Every row comes from one small tree of marks. The marks that hang from a mark follow it in brackets, in the order of their numbers. Every link used is in the known rows. Which tree was each row made from?
Known rows
K249{K294{K980}}: 13.0,-1.4,72.2,-8.2,15.7,21.1,-9.7,18.8,-0.4,11.3,-4.8,15.3,-16.4,7.5,-5.5,-1.1,-5.3,-8.2,3.4,-11.9,-14.5,-9.2,0.8,9.9,-3.2,-3.5,0.7,28.7,35.4,-3.1,-2.1,-6.0,-52.3
K294{K980}: 17.1,3.1,65.6,-2.0,5.5,26.7,1.8,23.2,14.2,15.1,-0.1,20.2,-14.5,4.7,-12.0,-13.7,-6.3,-10.3,-9.0,-29.2,-11.4,-6.3,-5.0,13.5,-13.9,-0.4,-4.4,38.5,25.4,-1.2,5.3,-9.5,-14.3
K334{K728{K999{K249}} K980{K294 K426}}: 8.1,15.3,43.8,-29.1,7.2,8.0,-12.9,34.4,14.5,-33.1,35.4,5.4,2.6,9.8,-7.9,-31.5,-23.4,2.7,45.9,-20.6,-8.0,-36.0,4.7,-18.2,1.0,11.6,-0.5,19.5,7.9,-14.1,22.1,-4.3,-8.6
K577{K249 K980{K294 K426{K728}}}: 16.7,-22.5,44.2,1.3,-2.2,-9.0,0.9,15.3,-9.4,-24.7,34.7,31.9,-12.6,14.9,-12.1,-18.8,1.0,-2.6,9.2,-21.7,-1.3,-8.5,7.3,-34.3,-9.6,-7.0,10.3,-2.2,20.1,-14.2,21.8,9.0,-7.8
K334{K728 K980}: 11.4,9.9,53.7,-23.5,-4.0,2.1,-11.8,28.8,21.2,-13.8,12.2,12.7,2.3,20.7,0.8,-21.4,-6.7,-3.7,25.9,-35.3,-4.9,-36.3,25.5,1.8,4.1,6.5,-2.4,28.2,22.2,-3.5,-11.8,-9.7,-4.5
K294{K980{K426{K728{K334}}}}: 10.9,8.2,67.1,-7.0,2.8,19.6,9.5,24.1,-1.6,2.9,11.5,16.6,-18.9,14.0,-13.7,-18.6,-10.5,-0.8,3.1,-37.5,-14.1,-4.3,-15.3,13.8,-12.4,1.1,2.8,32.5,19.8,-20.5,10.8,-10.2,-12.4
K426{K728{K334 K999}}: -0.2,2.3,62.7,-56.2,-4.8,-1.6,8.5,34.5,25.1,15.2,-13.7,11.2,-22.6,39.0,-2.9,-19.5,-4.8,13.5,-9.5,-24.7,-18.7,-6.1,-30.7,4.4,-4.8,13.5,24.3,31.2,15.5,-41.5,17.1,5.3,-4.8
K980{K294{K460} K426{K728{K334 K999}}}: 3.9,20.1,43.4,-26.6,-2.3,-37.7,7.0,28.8,-18.3,-13.0,38.7,11.0,-18.5,15.1,-8.9,-23.4,-16.3,10.3,17.0,-18.3,-16.9,-12.0,-12.2,-9.4,-16.9,5.4,22.8,14.7,-1.9,-29.2,45.1,-1.9,-15.7
K426{K728{K999{K249}}}: 13.8,2.8,65.0,-26.0,-11.8,-4.4,7.6,30.5,27.3,14.7,-18.2,15.4,-19.6,36.5,-5.5,-21.2,-14.1,11.2,-9.7,-26.5,-18.9,-2.4,-34.1,-11.6,-5.5,8.3,24.1,33.2,17.2,-40.8,18.6,3.0,-9.1
K577{K249{K294{K980}}}: 19.6,-32.0,66.4,-8.1,-5.3,9.2,-6.1,14.9,2.7,4.9,-16.7,25.2,-16.3,12.1,-5.1,-4.9,-2.5,-6.2,-1.8,-15.1,-4.2,-7.8,-17.7,-23.5,0.6,-8.0,6.5,44.8,40.4,12.6,-1.7,4.4,-36.3
K980{K294}: 11.9,1.9,41.9,-9.2,-1.3,-7.3,-9.1,18.7,2.1,-1.9,22.2,20.3,-9.9,1.0,-3.4,-14.8,-11.0,-4.1,-4.9,-16.1,-13.7,-12.1,10.5,-6.4,-23.4,3.3,-2.0,28.6,10.8,-11.7,23.3,-6.8,-20.1
K334{K728{K999{K249{K294{K460}}}}}: 15.0,3.7,62.3,-32.4,-12.5,-3.5,-7.4,33.0,20.4,-1.4,-13.4,3.5,-10.1,24.4,-3.6,-17.3,-15.1,8.6,31.3,-18.1,-18.0,-10.5,-22.7,-16.1,7.2,4.8,5.8,41.0,22.7,-4.0,10.7,-3.7,-19.5
K426{K728{K334{K980{K294}} K999}}: -1.8,5.5,51.9,-58.7,7.2,0.1,4.7,33.8,23.6,8.5,3.1,10.8,-16.4,33.5,-4.9,-22.2,-7.9,9.3,-6.0,-17.2,-15.0,-20.7,-17.3,4.0,-3.4,14.7,25.1,23.0,10.9,-42.1,22.6,6.2,-3.8
K980{K426}: 9.9,5.9,72.2,1.6,-18.0,-5.0,-3.4,21.8,-0.1,-9.2,15.1,20.5,-13.7,4.6,-5.8,-13.2,-8.2,-3.3,8.0,-49.3,-8.1,-6.3,0.7,-3.5,-18.1,3.6,-0.3,28.8,22.1,-6.8,5.5,-8.4,-16.8
K294{K460 K980}: 24.5,13.6,62.9,0.3,1.4,-14.1,9.9,22.4,-0.2,22.6,0.8,14.9,-16.7,2.6,-14.0,-13.5,-5.5,-11.7,-6.1,-25.8,-12.3,-6.7,-8.9,5.5,-10.7,-4.6,12.5,31.8,21.5,15.0,12.3,-12.5,-15.7
K999{K249{K294{K460 K980{K426{K728}}}}}: 21.7,-7.8,72.9,2.4,-2.5,-17.9,1.4,14.4,-7.6,13.8,-9.7,11.2,-17.7,15.7,-14.7,-17.1,-23.2,-8.6,6.8,-18.7,-21.6,-1.7,-41.9,-25.2,-1.7,-6.8,17.6,28.5,30.0,-13.2,5.9,-6.8,-44.1
K426{K728{K334{K980}}}: 0.9,0.0,58.6,-41.8,-4.2,-12.5,4.4,24.6,12.6,11.1,0.0,17.0,-16.5,36.7,-2.8,-21.3,-5.2,2.6,-10.5,-32.2,-15.6,-18.3,-10.9,5.4,-4.7,9.8,22.4,25.7,19.2,-39.3,-0.9,-0.3,-5.9
K577{K249 K980}: 19.5,-33.7,57.5,-8.3,-6.8,1.2,-2.2,15.9,16.3,-3.3,1.4,31.5,-12.4,12.8,-10.0,-11.5,10.4,-12.3,-4.7,-27.0,3.3,-8.0,1.2,-32.4,-2.6,-5.4,8.7,9.0,35.4,8.7,0.1,10.3,-3.2
K426{K728}: 14.1,4.9,62.4,-12.0,-17.6,-14.4,6.7,23.9,10.1,11.2,-7.2,22.9,-17.5,36.8,-0.9,-16.7,-6.7,8.8,-13.5,-36.0,-15.7,-4.8,-5.8,4.5,-10.7,3.6,17.1,31.4,19.7,-37.5,4.4,-3.3,-11.2
K426{K728{K334{K980} K999{K249{K294}}}}: 0.8,-4.3,63.6,-57.6,7.5,-1.9,3.8,30.1,24.2,13.9,-13.7,8.9,-17.7,37.7,-5.7,-20.7,-12.7,5.7,-4.2,-17.1,-18.8,-16.0,-38.2,-9.0,3.7,11.2,29.7,24.2,20.1,-43.1,12.6,7.8,-16.7
K249{K294}: 9.9,-3.8,72.2,-14.8,1.8,1.0,-14.2,17.8,1.8,7.2,-8.6,17.1,-15.6,12.3,0.0,0.8,-3.9,-5.3,2.9,-17.4,-14.8,-11.4,3.0,-0.1,-3.5,-0.9,5.2,27.4,36.1,-6.3,-5.2,-2.7,-51.8

Write each row's tree
5.6,23.1,42.7,-32.0,9.2,12.0,-13.1,38.0,14.7,-35.3,41.7,7.7,2.3,9.5,-4.0,-25.5,-15.9,5.3,44.9,-21.9,-3.4,-37.7,24.1,-3.5,-0.2,12.6,-3.7,17.4,6.2,-11.2,22.2,-4.4,-7.0	K334{K728{K999} K980{K294 K426}}
23.2,19.4,67.0,1.2,-1.6,-17.6,17.4,27.7,-6.0,11.3,7.6,12.6,-19.5,11.4,-17.2,-21.7,-16.6,-1.9,6.5,-29.0,-14.8,-2.1,-29.1,-3.8,-7.8,-2.3,21.3,27.1,15.9,-5.7,25.4,-9.4,-15.7	K294{K460 K980{K426{K728{K999{K249}}}}}
21.7,-26.5,40.3,-6.6,0.5,-23.2,-2.4,13.6,0.1,-8.1,22.1,29.0,-11.3,5.6,-11.7,-14.5,5.2,-12.8,-0.5,-10.8,0.3,-11.3,7.9,-40.2,-7.8,-8.0,13.2,0.5,22.0,12.5,19.2,8.9,-9.2	K577{K249 K980{K294{K460}}}
6.1,18.0,42.5,-14.8,-8.1,-46.7,5.5,20.8,-29.0,-13.9,41.8,14.3,-17.3,14.0,-8.4,-23.6,-16.2,6.2,12.6,-22.5,-17.7,-11.0,-6.8,-10.0,-21.7,1.8,20.5,14.7,0.7,-27.8,35.5,-7.2,-17.8	K980{K294{K460} K426{K728{K334}}}
20.8,-14.7,70.7,-6.4,-10.2,-29.2,-7.9,11.5,2.1,17.2,-20.1,11.3,-15.3,11.6,-8.6,-12.4,-20.3,-12.0,2.2,-17.9,-19.3,-4.6,-38.3,-33.6,-3.6,-4.3,17.6,30.9,33.4,-3.4,-0.3,-4.6,-43.7	K999{K249{K294{K460}}}
7.6,18.5,48.2,-17.2,10.6,-3.5,-4.8,26.9,5.5,-19.1,40.0,17.5,-3.9,9.0,-6.6,-22.7,-14.8,-2.2,9.4,-27.7,-3.5,-32.6,19.3,-2.6,-12.2,8.3,10.7,8.9,9.3,-25.7,21.9,-1.4,-12.5	K334{K980{K294 K426{K728{K999}}}}
-7.3,7.9,51.3,-72.6,18.5,-0.2,-3.1,35.6,22.3,-1.3,20.2,2.5,-12.5,3.0,-11.5,-18.5,-8.3,-5.8,10.8,-15.8,-8.1,-29.6,-17.6,-7.5,-6.4,19.2,18.3,15.6,10.5,-7.1,29.6,6.7,-7.0	K728{K334{K980{K294{K460} K426}} K999}
-4.8,0.6,49.2,-45.6,8.1,-19.5,-5.1,20.8,0.2,-2.2,27.0,10.0,-10.5,3.4,-9.2,-20.4,-6.8,-12.9,6.8,-26.5,-8.8,-30.3,-3.9,-6.8,-11.9,9.8,12.3,17.2,15.7,-7.4,9.1,-4.3,-12.0	K728{K334{K980{K294{K460} K426}}}
-7.8,-0.1,50.2,-78.3,22.3,16.2,-7.1,34.6,34.4,5.2,9.4,5.5,-11.1,6.4,-8.2,-17.9,-5.0,-6.5,1.2,-11.2,-8.7,-29.6,-16.4,-3.9,-5.1,20.4,12.7,22.7,13.0,-10.8,24.1,8.2,-5.2	K728{K334{K980{K294}} K999}
17.9,-36.6,63.9,-11.0,4.6,3.5,-8.5,12.6,5.4,-5.1,0.2,29.2,-13.4,13.2,-7.1,-2.7,9.4,-12.3,2.8,-14.0,0.5,-9.8,4.5,-31.6,5.0,-8.5,8.7,2.1,42.0,8.2,-3.5,13.1,-30.0	K577{K249{K294} K980}
-9.4,3.4,52.0,-73.3,19.4,14.5,-5.7,34.7,26.3,-4.7,20.3,4.9,-11.8,4.0,-10.5,-18.6,-7.8,-4.5,10.3,-17.4,-8.8,-28.8,-17.0,-5.5,-6.8,20.9,11.2,18.4,12.2,-11.2,27.6,7.8,-7.0	K728{K334{K980{K294 K426}} K999}
16.5,-27.4,68.3,-5.0,-7.6,4.7,-2.3,16.3,-5.4,-1.4,-10.1,25.4,-18.9,19.6,-6.0,-8.4,-5.6,-0.5,2.7,-19.5,-5.4,-6.8,-19.9,-22.8,0.0,-7.8,11.1,40.4,37.4,0.4,1.2,4.6,-36.0	K577{K249{K294{K980{K426{K728}}}}}
20.0,25.1,65.6,-0.2,-0.8,-15.6,16.9,29.4,-7.6,9.3,12.1,13.2,-20.5,12.2,-15.4,-17.8,-11.9,-0.9,6.4,-30.3,-11.8,-3.7,-16.8,5.5,-8.9,-2.3,20.8,25.4,16.4,-2.9,25.0,-9.9,-14.1	K294{K460 K980{K426{K728{K999}}}}
15.2,13.9,73.1,-9.7,12.2,-5.8,2.4,25.5,-13.8,8.3,2.9,11.0,-19.2,13.0,-9.3,-3.9,-10.4,-0.2,13.4,-12.7,-15.4,-8.6,-10.1,5.1,0.5,-4.2,18.7,19.8,27.6,-4.1,13.9,-3.7,-52.5	K249{K294{K460 K980{K426{K728{K999}}}}}
13.7,23.2,43.7,3.4,-12.9,-46.9,6.0,20.7,-28.4,-16.3,43.2,18.5,-16.0,12.5,-8.0,-21.9,-16.9,7.4,13.1,-25.1,-15.7,-9.0,4.1,-10.5,-23.2,-0.8,17.8,14.7,0.9,-26.6,36.9,-9.4,-21.0	K980{K294{K460} K426{K728}}
9.2,30.0,40.3,-30.8,7.2,-8.4,-9.0,36.7,8.1,-31.8,42.4,5.1,2.4,8.9,-5.9,-25.7,-16.3,4.4,46.2,-21.2,-3.8,-37.9,21.3,-7.5,2.2,10.8,4.4,14.6,5.3,-2.3,25.1,-5.1,-7.8	K334{K728{K999} K980{K294{K460} K426}}
10.4,12.5,36.6,-22.2,5.5,-0.1,-15.8,26.5,10.6,-22.2,32.6,13.3,4.3,14.7,-1.1,-24.3,-11.9,-2.3,29.5,-20.8,-5.7,-39.2,33.9,-0.4,-2.0,5.4,-4.7,22.5,11.4,-7.9,4.2,-9.2,-9.4	K334{K728 K980{K294}}
18.9,-31.3,42.4,-7.9,2.6,-1.6,-6.3,12.9,5.0,-13.0,22.1,31.3,-10.1,6.3,-11.1,-13.4,5.0,-11.7,-0.8,-13.7,0.2,-11.1,10.0,-35.4,-9.3,-5.6,5.0,3.7,24.4,3.6,16.0,10.5,-7.4	K577{K249 K980{K294}}
21.4,-9.9,74.1,3.5,-2.0,-15.4,-4.1,12.5,-4.7,12.3,-9.2,10.5,-15.6,6.3,-15.3,-15.4,-22.3,-12.9,8.3,-18.1,-20.1,-2.2,-40.6,-27.8,-4.0,-5.7,12.8,30.2,33.2,-2.2,4.5,-7.6,-45.6	K999{K249{K294{K460 K980{K426}}}}
2.2,-6.2,63.7,-53.4,-7.0,-4.6,8.2,32.1,26.2,17.1,-18.9,9.7,-22.1,39.2,-6.7,-23.4,-12.3,9.8,-8.1,-23.1,-22.3,-3.6,-48.6,-9.8,-3.8,11.9,26.4,34.8,16.8,-44.2,16.8,5.5,-6.1	K426{K728{K334 K999{K249}}}
3.3,5.7,48.7,-41.5,-1.0,-28.4,6.3,23.2,4.1,10.5,8.9,16.0,-15.7,32.5,-4.4,-22.4,-7.4,2.9,-8.7,-23.5,-15.8,-20.3,-8.2,0.6,-5.9,6.4,26.9,21.2,12.8,-37.9,9.4,-2.6,-7.6	K426{K728{K334{K980{K294{K460}}}}}
17.0,10.6,73.0,-1.0,9.9,-8.3,-2.1,18.8,-18.4,5.9,5.8,12.4,-18.1,4.1,-8.3,-2.7,-8.3,-8.2,12.9,-15.9,-14.3,-9.3,-2.7,3.5,-3.2,-5.9,11.4,20.1,31.2,5.8,5.2,-8.4,-54.4	K249{K294{K460 K980{K426}}}
0.6,-14.6,69.7,-68.0,14.0,8.2,-1.5,29.4,25.3,22.3,-22.2,-1.5,-21.2,13.4,-14.5,-14.8,-13.0,-5.6,4.1,-4.6,-21.2,-9.1,-63.0,-20.0,2.4,11.1,20.8,33.1,26.1,-7.2,19.6,7.0,-26.3	K728{K334 K999{K249{K294{K460 K980}}}}
19.1,6.5,70.3,-7.3,11.9,-8.0,-2.7,18.8,-10.2,16.2,-3.2,13.0,-17.1,6.6,-7.1,-0.8,-5.9,-9.8,4.3,-9.1,-15.3,-10.2,-2.7,4.2,-0.5,-6.3,13.0,24.2,32.8,7.9,2.7,-7.8,-52.3	K249{K294{K460 K980}}
9.2,14.7,55.0,-41.5,3.7,16.7,-10.8,38.8,36.6,-12.9,7.3,8.9,0.8,21.1,-1.2,-21.0,-8.1,3.1,29.4,-28.1,-3.0,-35.9,15.3,2.1,8.2,11.8,1.5,27.5,19.6,-2.9,2.3,-1.5,-1.5	K334{K728{K999} K980}
9.5,10.2,64.2,-15.3,1.2,-3.7,-1.2,27.0,16.6,-7.5,15.8,15.8,-5.4,15.3,-6.8,-22.2,-15.7,-5.2,5.7,-41.6,-3.6,-26.8,-1.7,-9.9,-5.1,9.4,14.7,15.4,20.2,-23.5,6.8,-1.5,-10.8	K334{K980{K426{K728{K999{K249}}}}}
13.1,19.7,46.0,5.4,-9.0,-38.9,-1.6,18.1,-23.8,-17.5,44.3,17.7,-11.8,-5.8,-8.5,-18.8,-15.7,-3.4,16.2,-26.0,-11.1,-11.5,8.8,-14.7,-25.5,-0.2,7.4,17.4,5.1,-2.2,32.8,-10.5,-23.4	K980{K294{K460} K426}
2.4,5.3,69.2,-16.5,-17.5,-14.4,5.4,24.6,-4.2,-6.5,13.4,17.5,-19.5,24.6,-5.4,-18.5,-9.3,6.6,6.9,-45.3,-14.6,-5.7,-14.1,0.8,-13.7,5.9,11.8,25.8,18.2,-31.6,8.2,-5.5,-13.1	K980{K426{K728{K334}}}
13.3,0.3,63.4,-31.6,-12.0,10.6,-9.7,33.7,25.5,-4.0,-13.4,5.2,-9.5,25.3,-2.4,-17.9,-13.9,9.3,31.0,-19.0,-18.6,-9.4,-21.4,-13.3,6.1,7.1,-0.7,42.2,23.2,-9.0,7.8,-2.5,-19.4	K334{K728{K999{K249{K294}}}}
21.8,22.8,64.7,8.8,-4.2,-21.8,16.5,24.6,-14.6,10.5,13.1,14.9,-18.9,11.5,-14.8,-18.0,-11.2,-2.7,4.2,-33.7,-13.1,-5.3,-10.8,7.3,-11.1,-5.2,18.4,25.6,17.6,-3.1,18.4,-12.6,-16.1	K294{K460 K980{K426{K728}}}
1.0,1.5,50.4,-41.9,1.0,-15.1,3.2,23.4,7.3,6.8,8.5,16.9,-15.2,33.6,-2.8,-21.5,-7.3,3.4,-9.2,-26.1,-17.2,-20.3,-7.4,3.3,-8.0,8.9,22.1,22.5,14.7,-42.3,7.7,-0.7,-7.6	K426{K728{K334{K980{K294}}}}
7.7,17.4,46.8,-9.4,-3.6,-7.6,1.2,28.5,-9.4,-20.4,39.1,19.0,-14.6,14.1,-7.0,-20.7,-17.9,13.0,13.9,-23.9,-14.3,-8.6,0.7,-5.2,-22.0,6.5,9.4,19.2,1.1,-36.5,41.9,-2.3,-18.0	K980{K294 K426{K728{K999}}}
0.2,10.0,49.8,-59.4,6.5,-14.8,8.4,33.4,18.1,10.5,4.1,11.0,-17.2,33.0,-5.3,-21.8,-8.0,8.6,-5.0,-17.7,-15.6,-20.0,-18.8,0.2,-2.2,13.9,31.0,19.0,9.5,-37.1,23.7,5.3,-4.0	K426{K728{K334{K980{K294{K460}}} K999}}
8.9,12.6,47.7,-14.8,10.5,-6.8,-4.2,24.5,6.6,-17.1,35.5,15.8,-4.2,8.5,-9.5,-26.0,-19.4,-5.0,8.9,-26.9,-6.6,-30.5,5.7,-12.6,-10.9,9.1,12.5,10.4,10.4,-27.3,22.4,-2.2,-14.2	K334{K980{K294 K426{K728{K999{K249}}}}}
-8.1,-1.7,61.7,-80.4,15.7,17.9,-4.8,36.6,41.0,11.9,-4.4,5.8,-12.7,11.8,-8.1,-15.8,-1.2,-6.2,-1.3,-20.5,-7.6,-27.8,-22.0,-1.8,-1.6,20.7,15.6,26.3,21.0,-8.8,13.5,7.5,-1.9	K728{K334{K980} K999}
13.9,8.9,56.6,-39.1,5.8,0.3,-11.4,34.4,28.6,-9.0,0.9,2.8,-0.4,20.5,-4.2,-21.1,-15.2,-0.6,34.3,-17.6,-9.2,-35.0,-3.0,-14.1,14.6,7.8,9.7,24.6,23.3,-1.7,2.9,-1.9,-16.9	K334{K728{K999{K249{K294{K460}}}} K980}
12.6,11.5,71.7,-10.6,-13.4,-19.9,5.4,27.8,-2.9,-3.6,5.6,13.6,-18.4,23.4,-6.7,-16.8,-17.3,8.5,13.2,-35.1,-15.0,-3.5,-24.4,-13.2,-6.4,2.1,19.9,22.7,19.5,-27.6,19.5,-1.8,-27.0	K980{K426{K728{K999{K249{K294{K460}}}}}}
1.8,-7.6,66.6,-55.4,-1.4,-3.3,4.5,30.1,21.5,16.6,-20.8,7.9,-23.7,39.2,-5.9,-18.6,-12.0,9.5,-4.1,-15.9,-23.8,-4.3,-47.1,-9.5,-0.3,10.9,27.4,31.3,20.4,-44.0,15.2,7.5,-19.3	K426{K728{K334 K999{K249{K294}}}}
16.4,-26.4,46.5,1.2,-0.9,-2.8,-3.9,14.6,-6.0,-26.1,35.5,30.3,-11.1,1.6,-12.7,-16.7,2.3,-9.7,11.2,-22.1,2.5,-9.1,9.3,-36.2,-11.5,-6.2,3.6,-1.7,23.2,1.9,19.5,8.2,-10.0	K577{K249 K980{K294 K426}}
14.8,9.8,47.8,1.4,10.3,-19.0,-1.7,18.8,-10.4,-14.8,47.4,21.3,-11.3,-3.3,-13.3,-15.9,0.1,-11.5,13.3,-24.2,-7.2,-11.3,25.7,-10.9,-16.5,-2.2,6.1,-18.4,13.0,-5.8,25.1,-3.3,-14.3	K577{K980{K294{K460} K426}}
19.8,-20.6,43.3,3.3,-2.7,-24.0,-1.2,14.4,-12.3,-22.7,37.1,28.5,-12.4,1.9,-14.3,-15.8,1.7,-11.5,12.0,-18.9,1.7,-10.1,8.1,-41.3,-9.7,-9.0,11.2,-3.8,21.7,10.0,23.7,6.9,-10.6	K577{K249 K980{K294{K460} K426}}
-5.4,-5.1,61.8,-47.4,2.6,-3.3,-6.4,21.9,11.9,1.4,12.9,11.4,-10.5,8.4,-8.3,-17.2,-2.8,-13.3,2.4,-36.8,-7.6,-27.1,-8.5,-1.7,-7.7,11.9,8.9,21.4,24.6,-8.5,-4.2,-3.5,-8.4	K728{K334{K980{K426}}}
19.1,-24.8,66.1,-1.4,-0.9,-18.0,-4.1,13.7,-13.1,-14.9,14.3,26.6,-15.2,8.9,-10.4,-4.9,6.1,-11.6,16.7,-20.9,2.1,-8.9,3.0,-35.9,4.6,-11.7,15.2,-5.3,38.4,13.7,3.2,10.0,-32.7	K577{K249{K294{K460}} K980{K426}}
7.3,13.1,47.9,-8.2,9.3,-4.8,-10.5,20.6,1.1,-18.7,43.2,19.3,-1.4,-4.1,-6.9,-19.6,-12.4,-12.4,10.2,-31.9,-1.9,-34.4,26.1,-5.1,-15.7,5.9,1.6,11.6,13.6,-8.8,13.3,-7.0,-16.8	K334{K980{K294 K426}}
7.0,20.6,59.1,-33.6,-0.3,14.4,-10.0,38.9,24.2,-26.2,21.4,7.0,1.3,16.4,-3.0,-23.9,-11.3,3.7,41.1,-36.4,-2.7,-34.8,15.4,-0.7,6.3,13.4,-0.2,23.3,16.5,-5.7,6.7,-4.3,-4.6	K334{K728{K999} K980{K426}}
